Every row comes from one small tree of marks. Brackets hold a mark, then the marks that hang from it, in alphabetical order. Every link used is in the known rows. Which tree was each row made from?
Known rows
(peliv todi): 0.47 0.68 -0.37 0.41 0.32 -0.74 1.56 -0.34 2.81 -0.18 -1.44 -1.97 -0.73
 -2.05 -2.73 -0.03 -0.72 0.93 0.34 1.76 2.26 -1.72 0.69 -2.18 0.23
(bevo paro): 2.40 -0.61 -0.01 -1.31 0.82 -0.20 0.68 1.66 -0.72 2.65 -0.80 0.39 0.51
 -0.40 -1.84 0.91 -0.24 0.80 0.50 -0.58 3.55 -1.80 1.24 -1.56 0.78
(paro bevo): 2.10 -1.31 -0.05 0.91 1.30 -1.26 2.40 -0.36 -1.89 -0.39 -1.24 -0.13 1.23
 -0.17 -1.74 0.21 -0.17 1.34 2.53 0.25 4.64 -1.54 0.94 -1.30 0.75
(bevo (paro (sado pila tadu))): 3.56 -0.37 -0.07 -1.98 -0.11 -0.19 0.01 2.01 -2.47 2.35 -0.16 -1.50 0.76
 -0.55 -0.46 0.49 -0.90 0.69 0.52 -0.61 1.42 -0.97 0.77 -2.41 0.36
(tadu sado (veru peliv)): -2.59 0.65 0.15 2.89 -0.30 0.11 1.18 -1.29 2.38 1.58 0.41 0.44 -1.17
 -2.61 0.10 1.65 1.24 -1.34 -0.48 0.38 -0.95 -2.14 0.04 1.44 0.90
(sado peliv): 0.82 0.50 -0.75 -0.38 -0.36 0.67 0.31 1.15 -1.36 0.17 -1.35 1.63 0.17
 -1.62 -2.28 0.31 0.60 0.79 1.11 1.27 0.47 -1.37 0.56 -1.35 0.65
(todi peliv): -0.42 0.76 -0.19 0.54 0.04 -0.64 1.28 -0.64 2.18 -0.21 -1.76 -1.67 0.18
 -1.32 -2.42 -1.03 -0.43 0.45 0.29 1.67 2.55 -1.49 0.75 -2.26 0.68
(paro (sado peliv)): 1.98 -0.15 -0.58 -1.08 -0.32 0.41 0.79 0.69 -2.34 0.50 -0.52 0.45 0.50
 -1.71 -1.16 -0.27 -0.07 0.75 -0.33 3.51 0.84 -0.46 -0.10 -2.93 0.31
(paro bevo (sado pila (tadu veru))): 2.66 -0.81 -0.24 0.19 0.10 -1.05 1.72 -0.96 -4.67 -0.37 0.11 -2.57 1.52
 -0.49 0.59 0.18 -0.98 0.33 2.47 -0.15 1.05 -0.46 0.03 -1.78 0.03
(tadu (veru peliv pezi)): -2.59 -0.26 -0.44 0.12 1.00 -0.60 2.34 -4.43 1.01 1.80 0.42 1.80 -1.74
 -2.00 -0.22 1.54 0.59 -0.40 0.40 -0.06 1.06 -1.90 0.54 -0.74 0.71
(paro bevo (sado tadu)): 3.47 -0.82 -0.36 -0.31 0.69 -1.32 2.33 -0.22 -3.95 -0.18 0.07 -1.62 1.88
 -0.10 0.28 -0.34 -0.48 0.93 1.74 1.90 2.79 -0.16 -0.20 -3.08 0.39
(bevo (paro sado)): 3.11 -0.86 -0.07 -1.83 0.61 -0.11 0.87 1.40 -1.71 2.85 -0.37 -0.11 0.76
 -0.44 -1.15 0.50 -0.62 0.72 -0.48 1.00 3.20 -1.09 0.73 -2.65 0.60
(tadu sado): 0.49 0.33 0.52 0.91 -0.08 0.86 0.33 2.37 2.31 0.35 -0.25 -0.58 -0.16
 -2.45 -0.91 0.71 0.62 0.27 0.07 1.40 1.62 -2.08 0.83 0.39 0.89
(todi (peliv veru)): -1.99 0.94 -0.09 0.85 0.20 -1.31 1.86 -1.03 4.71 0.02 -1.28 -1.38 -0.25
 -1.31 -2.33 -0.73 -0.45 0.22 0.34 1.37 1.78 -1.37 0.24 -1.97 0.35
(bevo (paro (sado pila (tadu veru)))): 2.81 -0.27 -0.15 -1.84 0.00 -0.08 0.24 1.27 -2.63 2.70 0.15 -1.33 0.73
 -0.61 -0.23 0.90 -0.86 0.10 0.46 -0.88 1.02 -1.07 0.60 -1.87 0.29
(veru (peliv todi) pezi): -1.66 0.08 -0.36 0.30 0.40 -1.27 2.20 -4.31 4.17 0.70 -0.86 0.43 -2.80
 -1.97 -1.25 0.09 -0.05 1.31 -0.12 0.92 1.04 -1.69 0.80 -2.93 0.93
(todi (peliv (veru pezi))): -2.54 0.74 0.02 -0.16 0.55 -0.89 2.16 -2.12 5.33 0.23 -0.93 -0.81 -0.75
 -1.33 -1.94 -0.54 -0.61 0.41 0.28 1.21 2.10 -1.41 0.54 -2.15 0.62
(tadu (sado (paro bevo)) veru): -1.18 -0.71 0.32 1.89 0.25 0.99 1.24 0.15 1.40 0.85 0.18 0.00 0.19 -1.72
 0.75 1.69 0.13 -0.84 1.05 0.38 1.28 -2.09 0.44 2.05 1.38
(veru peliv pezi): -1.10 -0.63 -0.24 -0.33 0.67 -1.06 1.89 -3.53 2.21 1.04 -0.38 1.84 -2.24
 -1.83 -0.62 0.32 0.59 1.34 0.31 0.53 1.73 -1.70 1.00 -2.48 1.08
(sado peliv pila (tadu veru)): 0.21 1.80 -0.99 -0.36 -1.69 0.75 -0.98 0.76 -3.28 -0.21 -0.28 -0.89 0.16
 -1.93 -0.34 1.12 0.13 -0.43 3.08 -2.59 -4.03 -1.27 0.34 0.14 0.01
(bevo (paro (sado peliv pila))): 3.07 -0.55 -0.15 -1.58 -0.42 0.51 -0.13 1.88 -2.71 2.33 -0.91 -0.17 0.62
 -0.47 -1.40 0.45 -0.83 0.75 0.07 -0.17 1.06 -1.04 0.83 -2.05 0.60
(peliv todi (veru pezi)): -2.64 0.67 -0.07 -0.60 1.02 -1.14 2.81 -2.49 7.33 0.48 -0.33 -0.74 -2.11
 -2.03 -2.09 0.64 -1.02 0.87 0.27 1.07 1.62 -1.60 0.40 -2.06 0.13
(bevo (paro (sado peliv))): 2.91 -0.47 -0.31 -1.81 0.12 0.43 0.48 1.62 -2.42 2.79 -0.65 0.70 0.81
 -0.29 -1.41 0.53 -0.40 0.62 -0.47 1.03 1.85 -0.88 0.48 -2.53 0.75
(paro sado): 2.30 -0.70 -0.21 -1.13 0.41 -0.37 1.36 0.42 -1.35 0.62 -0.13 -0.68 0.34
 -1.90 -0.81 -0.26 -0.34 0.86 -0.37 3.50 2.72 -0.77 0.22 -3.07 0.13
(veru pezi): 0.12 -0.71 -0.06 -2.50 1.42 0.39 1.67 -1.42 1.30 0.74 -0.06 1.12 -1.05
 -1.92 -1.03 0.73 -0.17 1.36 0.94 0.83 3.84 -1.84 1.48 -1.89 0.82
(tadu (sado peliv pila)): 0.44 0.74 0.36 1.19 -1.56 1.73 -1.18 2.93 0.93 -0.40 -1.03 -0.64 -0.28
 -2.56 -1.26 0.64 0.31 0.35 0.90 -0.26 -1.48 -1.99 1.03 1.17 0.84

Which tree is each row?
-2.17 -0.32 0.30 3.09 -1.25 0.43 -0.15 -0.41 2.58 0.74 -0.23 -0.65 -1.48
 -2.85 0.94 1.37 0.25 -0.78 0.65 -1.05 -2.06 -2.35 0.55 2.14 1.06 => (tadu (sado paro pila) (veru peliv))
2.95 -1.16 -0.25 0.02 -0.86 -0.82 -0.30 1.83 -2.01 -1.45 -1.04 -2.82
 0.82 -0.87 0.90 -0.16 -1.21 1.61 4.68 -2.37 0.65 -1.44 1.12 -0.76 0.69 => (sado (paro bevo) pila tadu)
2.31 -0.49 -0.07 -1.42 -0.31 0.16 0.10 1.66 -1.47 2.41 -0.66 0.00 0.42
 -0.50 -1.38 0.57 -0.81 0.64 0.10 -0.27 0.72 -0.99 0.61 -1.95 0.41 => (bevo (paro (sado (peliv veru) pila)))
3.77 -0.97 -0.13 -0.03 -0.09 -1.19 1.42 0.12 -4.41 -0.87 -0.30 -2.81
 1.63 -0.37 0.24 -0.40 -1.05 1.12 2.52 0.24 1.67 -0.40 0.27 -2.46 0.08 => (paro bevo (sado pila tadu))
2.86 0.52 -0.57 -1.86 -0.24 0.23 0.43 1.55 -1.87 2.57 -0.42 -0.53 0.77
 -0.30 -0.99 0.45 -0.57 0.41 -0.23 0.77 0.55 -0.63 0.18 -2.92 0.60 => (bevo (paro (sado (peliv todi) tadu)))
2.83 -1.07 -0.46 0.23 0.28 -0.34 2.07 -0.39 -4.29 -0.25 -1.00 0.29 1.70
 0.01 -1.06 -0.35 -0.39 1.02 1.11 2.54 2.31 -0.21 -0.07 -2.68 0.67 => (paro bevo (sado peliv))
2.00 -1.57 -0.37 0.79 -1.40 0.55 -0.65 1.57 -2.45 -1.49 -2.61 -0.04 0.59
 -0.78 -1.01 -0.22 -1.10 1.72 3.75 -1.47 -0.06 -1.53 1.28 -0.18 1.16 => (sado (paro bevo) peliv pila)
-1.37 1.39 -0.74 0.50 -0.47 -0.23 1.24 -0.03 3.12 0.07 -1.40 0.53 -0.77
 -1.69 -2.85 0.35 -0.06 0.46 0.62 1.35 -0.95 -1.22 -0.11 -1.53 0.28 => (sado (peliv todi veru))
-3.79 0.89 0.18 1.87 0.07 0.61 1.77 -3.39 4.68 1.60 0.57 0.25 -2.27
 -2.66 0.20 1.80 0.55 -1.10 -0.88 0.38 -1.01 -2.18 0.28 0.89 1.16 => (tadu sado (veru (peliv todi) pezi))
2.71 -0.75 -0.28 0.90 -0.67 -0.37 1.38 -0.63 -3.30 -1.16 -1.70 -1.85
 1.04 -0.40 -1.62 -0.61 -1.42 1.17 1.57 1.15 0.63 -0.44 0.26 -2.36 0.35 => (paro bevo (sado (peliv todi) pila))
-1.05 1.34 0.38 1.83 -1.60 1.15 -0.51 2.11 4.05 -0.46 -1.09 -1.37 -0.94
 -2.64 -1.69 0.65 -0.13 0.15 0.57 -0.18 -2.45 -1.95 0.58 1.01 0.55 => (tadu (sado (peliv todi veru) pila))
2.55 -0.95 -0.58 -0.43 0.17 -0.99 1.01 1.38 -1.38 -0.51 -0.51 -1.10 1.24
 -0.45 0.98 -0.03 -0.36 1.32 3.60 0.04 2.32 -1.11 0.47 -1.64 1.09 => (sado (paro bevo) tadu)
1.75 1.58 -0.83 -0.69 -1.93 0.54 -1.45 2.27 -2.93 -0.87 -0.93 -1.24 0.31
 -1.86 -0.90 0.25 0.08 0.67 3.17 -2.03 -3.25 -1.22 0.64 -0.87 0.12 => (sado peliv pila tadu)
-0.38 -0.30 0.25 1.69 -0.70 1.02 0.41 2.28 2.76 -0.11 -0.82 0.84 0.21
 -1.36 -0.29 0.64 0.32 0.44 1.22 1.03 -0.06 -1.61 0.30 0.93 1.51 => (tadu (sado (paro bevo) (peliv veru)))
-1.45 0.48 0.53 1.64 -0.47 1.27 0.06 0.49 1.34 0.68 0.25 -1.24 -0.56
 -2.92 -0.19 1.85 0.12 -1.11 0.73 -1.09 -0.67 -2.45 0.87 2.40 0.47 => (tadu (sado pila) veru)
-0.59 -0.49 -0.71 -0.23 -0.64 0.23 0.36 1.45 2.03 0.22 -1.25 2.09 -0.35
 -1.52 -0.96 0.26 -0.02 1.00 1.62 1.34 -0.14 -1.29 0.18 -0.94 0.99 => (sado paro (peliv veru))
-0.68 0.87 0.48 1.44 -1.44 1.29 -0.73 2.67 2.67 -0.26 -0.76 -0.41 -0.56
 -2.51 -1.25 0.82 0.29 0.17 0.91 -0.48 -1.98 -1.98 0.68 1.33 0.64 => (tadu (sado (peliv veru) pila))
1.54 0.63 -1.18 0.26 -1.16 -0.02 0.52 0.94 -0.84 -0.98 -1.54 -0.85 0.85
 -0.27 -0.15 -0.25 -0.60 1.09 3.14 0.45 -1.12 -0.69 -0.14 -1.82 1.20 => (sado (paro bevo) (peliv todi) tadu)
3.18 -0.23 -0.75 -0.29 -0.09 -0.53 1.75 0.05 -4.92 -0.28 -0.33 -0.49
 1.99 0.15 -0.07 -0.32 -0.18 0.78 1.81 1.97 0.91 0.12 -0.47 -2.95 0.55 => (paro bevo (sado peliv tadu))
2.38 -0.48 -0.35 -0.93 -1.27 -0.31 -1.16 2.66 -0.67 -0.92 -0.72 -2.72
 -0.01 -2.09 0.86 -0.09 -0.96 1.38 3.65 -1.69 -0.38 -1.62 1.10 -0.95
 0.44 => (sado paro pila tadu)
3.39 -1.84 0.14 0.48 0.31 -1.05 1.74 -0.35 -3.69 -0.78 -0.98 -2.02 1.31
 -0.52 -0.84 -0.46 -1.24 1.40 1.86 0.84 3.06 -0.73 0.65 -2.21 0.25 => (paro bevo (sado pila))
0.89 -0.69 0.67 1.07 -1.11 1.20 -0.96 3.21 2.52 -0.43 -0.89 -1.67 -0.48
 -2.73 -0.08 0.44 -0.40 0.84 1.26 -0.03 0.52 -2.32 1.36 1.10 1.05 => (tadu (sado paro pila))
1.03 -1.02 0.54 1.42 -0.09 0.69 0.59 2.29 1.97 -0.12 -0.74 -0.55 0.37
 -1.56 -0.02 0.45 0.03 0.78 1.16 1.18 2.40 -1.94 0.89 0.64 1.49 => (tadu (sado (paro bevo)))
1.41 -0.90 -0.41 0.32 -0.60 -0.63 0.18 0.36 -2.38 -0.79 -0.43 -2.45 0.71
 -0.99 1.42 0.69 -1.14 0.53 4.53 -2.97 -0.14 -1.54 0.81 0.27 0.59 => (sado (paro bevo) pila (tadu veru))
2.21 1.11 -0.78 -0.92 -1.62 0.23 -0.21 0.91 -2.04 -0.46 -0.56 -2.50 0.16
 -1.99 -0.62 -0.46 -0.91 0.64 0.81 1.48 -2.22 -0.31 -0.14 -2.84 -0.14 => (paro (sado (peliv todi) pila tadu))
1.53 0.58 -1.22 -1.28 -1.30 0.66 -0.70 2.54 -1.43 -0.12 -0.77 0.58 0.54
 -1.34 0.47 0.07 0.28 0.88 2.63 0.78 -1.49 -0.88 0.04 -1.60 1.10 => (sado paro peliv tadu)
1.34 1.07 -0.99 -0.27 -2.61 0.63 -1.67 2.22 -0.11 -1.38 -1.79 -2.45
 -0.35 -1.91 -0.26 -0.26 -1.21 1.12 3.23 -1.26 -3.79 -1.16 0.51 -1.15
 0.61 => (sado paro (peliv todi) pila tadu)
3.44 -0.36 -0.51 0.00 -0.82 -0.41 0.87 0.38 -5.33 -0.93 -0.70 -1.72 1.74
 -0.19 -0.10 -0.41 -0.76 0.98 2.58 0.27 -0.27 -0.10 -0.04 -2.31 0.31 => (paro bevo (sado peliv pila tadu))
2.45 -2.41 0.18 0.76 -0.32 -0.59 0.14 1.18 -1.05 -1.36 -2.06 -1.66 0.37
 -1.07 -0.56 -0.25 -1.49 1.97 3.68 -1.48 2.70 -1.92 1.71 -0.35 0.88 => (sado (paro bevo) pila)
-2.43 1.69 -0.12 1.82 -0.67 1.83 0.64 -0.09 2.17 1.01 -0.09 0.14 -0.58
 -2.48 -0.96 1.75 0.56 -1.49 -0.33 0.87 -1.89 -1.91 -0.01 1.67 0.89 => (tadu (sado (peliv todi)) veru)
-0.77 2.73 -1.42 -0.17 -0.95 0.42 0.66 -0.53 -0.74 0.41 -0.22 -0.52
 -0.04 -1.63 -0.91 0.97 0.33 -0.75 1.51 0.18 -2.99 -0.97 -0.52 -1.20
 0.29 => (sado (peliv todi) (tadu veru))
2.42 -0.62 -0.55 0.66 0.07 -0.47 2.26 -0.95 -2.91 -0.47 -1.33 -0.63 1.27
 -0.09 -1.53 -0.54 -0.85 1.01 0.80 2.84 1.81 -0.24 -0.21 -2.99 0.61 => (paro bevo (sado (peliv todi)))
0.40 -0.02 -0.83 -0.98 0.00 -0.26 0.57 0.67 -0.43 0.71 0.46 -0.64 0.25
 -1.73 1.47 0.91 -0.05 -0.02 2.45 0.13 0.47 -1.38 0.14 -0.79 0.73 => (sado paro (tadu veru))
-0.24 1.38 0.07 1.36 -1.00 1.52 -0.02 2.05 2.71 0.08 -1.01 -0.42 -0.39
 -2.33 -1.69 0.58 0.47 0.09 -0.18 1.70 -0.76 -1.80 0.44 0.20 1.00 => (tadu (sado (peliv todi)))
2.64 -0.10 -0.37 -1.49 -0.04 0.31 0.65 1.26 -1.44 2.61 -0.89 0.04 0.55
 -0.36 -1.69 0.37 -0.70 0.58 -0.69 1.21 1.54 -0.88 0.40 -2.71 0.67 => (bevo (paro (sado (peliv todi))))
0.39 -1.40 -0.28 1.11 -1.23 -0.13 -0.07 1.14 0.08 -1.25 -2.18 0.30 0.11
 -0.76 -0.97 0.10 -1.12 1.51 3.74 -1.74 -0.81 -1.41 0.81 0.10 0.85 => (sado (paro bevo) (peliv veru) pila)
3.37 0.06 -0.34 -1.94 -0.62 0.37 -0.39 2.18 -3.16 2.28 -0.42 -0.72 0.88
 -0.42 -0.68 0.51 -0.68 0.58 0.57 -0.61 0.07 -0.81 0.55 -2.27 0.46 => (bevo (paro (sado peliv pila tadu)))
-1.60 0.20 0.10 1.55 -1.52 2.26 -0.87 1.26 0.97 0.41 -0.39 0.00 -0.52
 -2.70 0.35 1.66 0.00 -0.95 1.12 -0.80 -2.55 -2.17 0.60 2.69 1.10 => (tadu (sado paro peliv pila) veru)
1.59 -1.34 -0.72 0.41 -0.36 0.41 0.62 1.12 -1.85 -0.57 -2.06 1.71 0.92
 -0.35 -0.96 -0.06 -0.23 1.46 2.65 0.97 1.58 -1.21 0.65 -1.05 1.50 => (sado (paro bevo) peliv)
1.56 0.78 -0.76 -1.12 -1.26 0.47 -0.11 0.46 -3.69 0.24 0.21 -1.28 0.46
 -1.96 0.22 0.31 -0.35 -0.13 1.08 0.82 -2.28 -0.45 -0.28 -1.85 -0.11 => (paro (sado peliv pila (tadu veru)))
0.99 -0.60 0.40 1.79 -1.56 1.61 -0.91 2.88 0.58 -0.89 -1.52 -0.56 0.24
 -1.68 -0.38 0.38 -0.28 0.85 2.03 -0.45 -0.70 -1.91 1.09 1.36 1.42 => (tadu (sado (paro bevo) peliv pila))
0.99 -0.72 -0.70 -0.06 0.43 -0.78 1.47 -0.14 -1.82 0.14 0.14 -0.70 1.07
 -0.55 1.51 0.85 -0.29 0.18 3.47 -0.54 1.53 -1.20 0.13 -0.61 0.98 => (sado (paro bevo) (tadu veru))
-0.37 1.22 -0.84 0.21 0.10 -1.23 1.22 -1.12 -0.85 1.07 0.71 -0.45 -0.22
 -1.78 0.39 1.02 0.96 -0.53 1.62 -0.36 -0.63 -1.34 -0.19 -1.20 0.24 => (sado (tadu (veru peliv)))
-1.36 0.86 0.28 0.46 -0.46 1.48 0.36 1.54 3.52 0.59 -0.10 1.15 -0.68
 -2.26 -0.91 1.07 0.79 0.11 0.11 1.14 -0.63 -1.79 0.40 0.60 1.07 => (tadu (sado (peliv (veru pezi))))
